What can hang from each mark:
Q_199: Q_40
Q_333: Q_40 Q_341 Q_435
Q_301: Q_40
Q_816: Q_40
Q_40: Q_199 Q_301 Q_332 Q_333 Q_376 Q_644
Q_376: Q_40
Q_644: Q_40
Q_332: Q_40
Q_435: Q_333

Known rows, with every way that one mark hangs from another:
{Q_435 {Q_333 {Q_40 Q_199 Q_301 Q_332 Q_376} Q_341}}: [  4  -1   0 -12  15  -1  25  13  14   3   0   8   7   2   7  -1 -15   2
 -13  17   2]
{Q_40 Q_199 Q_301 Q_332 Q_376 Q_644}: [  2 -14  -3  -6  19  11   8  13   4  16  15   3   1   3   2 -11  11   1
   7   6   4]
{Q_644 {Q_40 Q_199 Q_301 Q_333 Q_376}}: [ -9  -2  -6  -2   4  -8  21  27  18  15  11   2   4   6 -24   9   4   0
   0   2  13]
{Q_435 {Q_333 {Q_40 Q_301 Q_332 Q_376 Q_644}}}: [ 7 -7  3 -6 35 -1 23 18  9 15  8  0  5 -2  1  9 -7 -1 -5  2 11]
{Q_40 Q_199 Q_301 Q_332 {Q_333 Q_341 Q_435} Q_644}: [  3 -38 -19  -4   1  -3  -9  -4   0   7  -2  17   5   5  10 -15   1   3
  12  26 -16]
{Q_301 {Q_40 Q_199 Q_333 Q_376 Q_644}}: [  2 -18  -6  11  15   3  11  -2   5  10  14  -5   8   9  -6  -1  24   0
   0   9   6]
{Q_376 Q_40}: [-16  -7 -18  14  25 -10 -13   9  -9   1  -1 -12  20 -10  -3   3  15  -2
 -14  -3   9]
{Q_435 {Q_333 {Q_40 Q_199 Q_644} Q_341}}: [ 14 -24  -7  10  28 -11  -2  -5  -3  -1   1  14  22  -5  23  10   5   0
 -16   7   6]
{Q_376 {Q_40 Q_333}}: [-11 -10 -17  11  18 -10  -4   9  -5   6   0 -10  15  -5 -14   3  10   3
  -9  -3   3]
{Q_435 {Q_333 {Q_40 Q_199 Q_376}}}: [ -1  -7   1   2  24  -8  20  10  12   1   3  -3  16  -9   0  12   0  -4
 -13  -2  14]
{Q_301 {Q_40 Q_332 {Q_333 Q_435} Q_376 Q_644}}: [ -8 -29 -11  11  18  -4   5  -4   4   8   4  -6   8  -1  -5  -5  14  -3
   8  24  -3]
{Q_40 Q_376}: [-21  -5  -9  12  21 -14   4  14  12   7   6 -15  10  -2 -13   0   5  -4
 -10  -5  10]
{Q_199 {Q_40 Q_332}}: [-13 -22 -16   3  30  -3   7   5  10   0   9 -19  19   1   4   0  10  -2
  -8  -1  16]
{Q_816 Q_40}: [-23  -6 -16  16  22  -8 -10   9  -2   0   5 -13  23  -9   1  11  19  -2
 -16  -6  18]
{Q_376 {Q_40 Q_301 Q_333 Q_644}}: [  0  -8 -13   3  19  -4  -5  12  -8  16   6  -2   4   6 -12   1  10   3
  -1  -2   1]
{Q_333 Q_341 Q_435}: [-25 -24 -25  17  11 -28 -22  -6   3  -7 -10  -3  19  -6   4  -7  -1  -6
 -11  15  -3]
{Q_333 {Q_40 Q_199 Q_332 Q_376 Q_644} Q_341 Q_435}: [ -2 -25 -12   8  12  -1  -7  -7  -6 -10  -3  33  18  -9  19   0  -1   3
  -2  26 -12]
{Q_333 {Q_40 Q_199 Q_332} Q_341 Q_435}: [-11 -28 -23   7   8  -6 -16  -7  -3 -16 -10  21  26 -15  23   1  -4   3
  -7  23  -6]
{Q_332 {Q_40 Q_301 {Q_333 Q_341} Q_376}}: [-15  14 -13   1   5 -16  18  14   9  10   1   2  -1  27 -33   4  -5  -3
 -21  16   0]
{Q_644 {Q_40 Q_199 Q_301 Q_332 {Q_333 Q_341} Q_376}}: [ -5  -7  -7  -7   2  -5  23  23  14  13   6  15   3   8 -12  -2  -4   6
  -2  19  -2]
{Q_40 Q_199 Q_301 {Q_333 Q_341} Q_644}: [  3 -20 -14   0   6  -5  -5   2   3  11   7  11   3  16   1  -9   4   5
   0   9  -6]
{Q_40 Q_333 Q_376}: [-18  -9  -8   8  14 -14  12  14  13  10   6 -13   5   3 -25  -1   1   1
  -5  -4   4]
{Q_333 {Q_40 Q_376 Q_644} Q_341}: [ -9  -1 -11  15  23 -14  -4   3  -2  -4   3  21  14   2   4   9  -3   5
 -20   6  -1]

Rows:
[ -5 -30 -12   2  11 -10   8  -7   7   1   4   9   6  12  -6  -6  -1   3
   4  26 -15] | {Q_199 {Q_40 Q_332 {Q_333 Q_341 Q_435} Q_376 Q_644}}
[  6 -19  -2 -10  11  11  16  13   7  20  14   5  -4   9  -9 -10   6   6
  13   6  -4] | {Q_40 Q_199 Q_301 Q_332 Q_333 Q_376 Q_644}
[ -7 -39 -20   9   3 -17  -5   2   3  -1  -7  17  21 -11   5   0   5   0
   2  27  -6] | {Q_644 {Q_40 Q_199 Q_332 {Q_333 Q_341 Q_435}}}
[-16  -2  -7   1  22 -10  17  32  14  15   7  -5   6  -2 -12   6   3  -4
  -5   4  17] | {Q_644 {Q_40 Q_301 Q_332 Q_376}}
[-19 -16 -24  -3  -1 -21   0  -1  20  -5  -2  -5   7  20 -14  -3 -11  -2
  -5  20  -4] | {Q_199 {Q_40 Q_301 {Q_333 Q_341 Q_435}}}
[-20 -28 -25  14   3 -27 -15  -5   6  -3 -10  -1  13  -1  -7  -6  -6  -2
  -6  16 -10] | {Q_40 {Q_333 Q_341 Q_435}}
[ -7 -32 -18  -4   3  -7   3  16  11   9   0   6  13  -8  -5   3   5  -2
  12  16   6] | {Q_644 {Q_40 Q_199 Q_301 Q_332 {Q_333 Q_435}}}
[-19 -21 -23  13  13 -21  -6   0  -1   2  -6  -7  16   1 -20  10  10 -11
  -8  13   9] | {Q_332 {Q_40 {Q_333 Q_435}}}
[-12 -13 -13   7   8   1  -2   7  -1   2   7  -5  20  -4  -3   9  21   4
  -6  -1  12] | {Q_816 {Q_40 Q_199 Q_333}}
[-10 -20 -15  12  18 -11  -8  -3  -5  -8  -5  26  15  -8  12   2  -7   3
  -7  22 -10] | {Q_333 {Q_40 Q_332 Q_376 Q_644} Q_341 Q_435}
[ -4 -10  -4  -8   8   1  25  28  15  17  11   4   3   2 -18   4   4   3
   6   7   9] | {Q_644 {Q_40 Q_199 Q_301 Q_332 Q_333 Q_376}}
[ 13 -20 -10  -6  16  14   1  10 -12  15   9   6   7   1   2  -6  15   8
   9   7  -3] | {Q_376 {Q_40 Q_199 Q_301 Q_332 Q_333 Q_644}}
[  4   0  -4  -3  12   2  16  11   0  17  13   7  -1  21 -24   8  15  -3
  -3   8   9] | {Q_332 {Q_40 Q_199 Q_301 Q_333 Q_376 Q_644}}
[  8 -12 -13   0  16   1   2   5  -4  15   9   4   6  17 -13   8  18  -4
  -3   6  12] | {Q_332 {Q_40 Q_199 Q_301 Q_333 Q_644}}
[  9 -26 -11   8  29  11 -11   1 -20   7   6   5  20 -14  18  -5  28   2
   2   3   2] | {Q_376 {Q_40 Q_199 Q_332 Q_644}}
[-14 -13 -16   7  11  -3  -1   7  -3   4  -1   1  17  -2   3   0   7   9
 -13  11  -2] | {Q_816 {Q_40 Q_332 {Q_333 Q_341}}}
[ -1 -18 -10   6  31 -14   9   5   5  -2  -7   0  22 -11  18   6 -10   0
 -19   9   6] | {Q_435 {Q_333 {Q_40 Q_332} Q_341}}
[-11 -15 -21   0   1 -10  -1   2   4   4  -3   0   9  11 -18   6   9 -10
  -1  17   9] | {Q_332 {Q_40 Q_199 Q_301 {Q_333 Q_435}}}
[ -1 -18 -14  11   3 -12  -1 -10  -7   2  -2  22   8  11 -13   3  12  -6
  -4  30 -12] | {Q_332 {Q_40 Q_199 {Q_333 Q_341 Q_435} Q_376 Q_644}}
[-21  16 -11  -1  -2  -9  12  18   9   7   4   2   1  15 -21   2  -3   6
 -18  12  -2] | {Q_816 {Q_40 Q_301 {Q_333 Q_341} Q_376}}
[ -8   0 -15   0  13   1  -7  13  -4   4   5  -6  14  -2   0  -1  14  -1
  -7   0   9] | {Q_376 {Q_40 Q_199 Q_301}}
[ 15 -22   5   0  34   6  21   7   1   8   8   7  16 -12  14   8   7   0
  -2   4  10] | {Q_435 {Q_333 {Q_40 Q_199 Q_332 Q_376 Q_644}}}
[-21  -7 -15  -6   1 -14  16   9  27   3   6 -14  -1  18 -29   2  -8  -4
   2  11   5] | {Q_199 {Q_40 Q_301 {Q_333 Q_435} Q_376}}
[ -4 -27 -14   4  17   7   8  -1   7   5   6 -15  17  -1   6  -7  20   1
  -1  12   9] | {Q_301 {Q_40 Q_199 Q_332 Q_333}}
[-15  -5 -10  12  16  -2   8   2  11   1  10 -16  15   3  -2  -2  22  -6
 -10   9  15] | {Q_301 {Q_40 Q_199 Q_376}}
[ -1 -11 -11  -2   4  -4   7   3   0  11   5  11   1  16 -24   6  11  -9
   5  21   2] | {Q_332 {Q_40 Q_199 Q_301 {Q_333 Q_435} Q_376 Q_644}}
[  1 -20 -20   3   1 -11  -9  -7  -7   4  -3  20   7  16  -7   2   8  -6
  -3  29  -5] | {Q_332 {Q_40 Q_199 Q_301 {Q_333 Q_341 Q_435} Q_644}}
[-16 -10  -7   1  25  -1  20   9  15   3  12 -16  10   4  -8  -2   6  -1
  -7   2  11] | {Q_199 {Q_40 Q_332 Q_376}}
[-13 -11 -15  -8  24  -1  10  13  17   5  11 -20   9  10  -2  -3   2  -3
  -5   0  17] | {Q_199 {Q_40 Q_301 Q_332}}
[ 4 -3 -7 -5 14  8  6  8  1  2  7 29  7  6 13 -2 -5  8 -8 16 -5] | {Q_333 {Q_40 Q_199 Q_301 Q_332 Q_376 Q_644} Q_341}
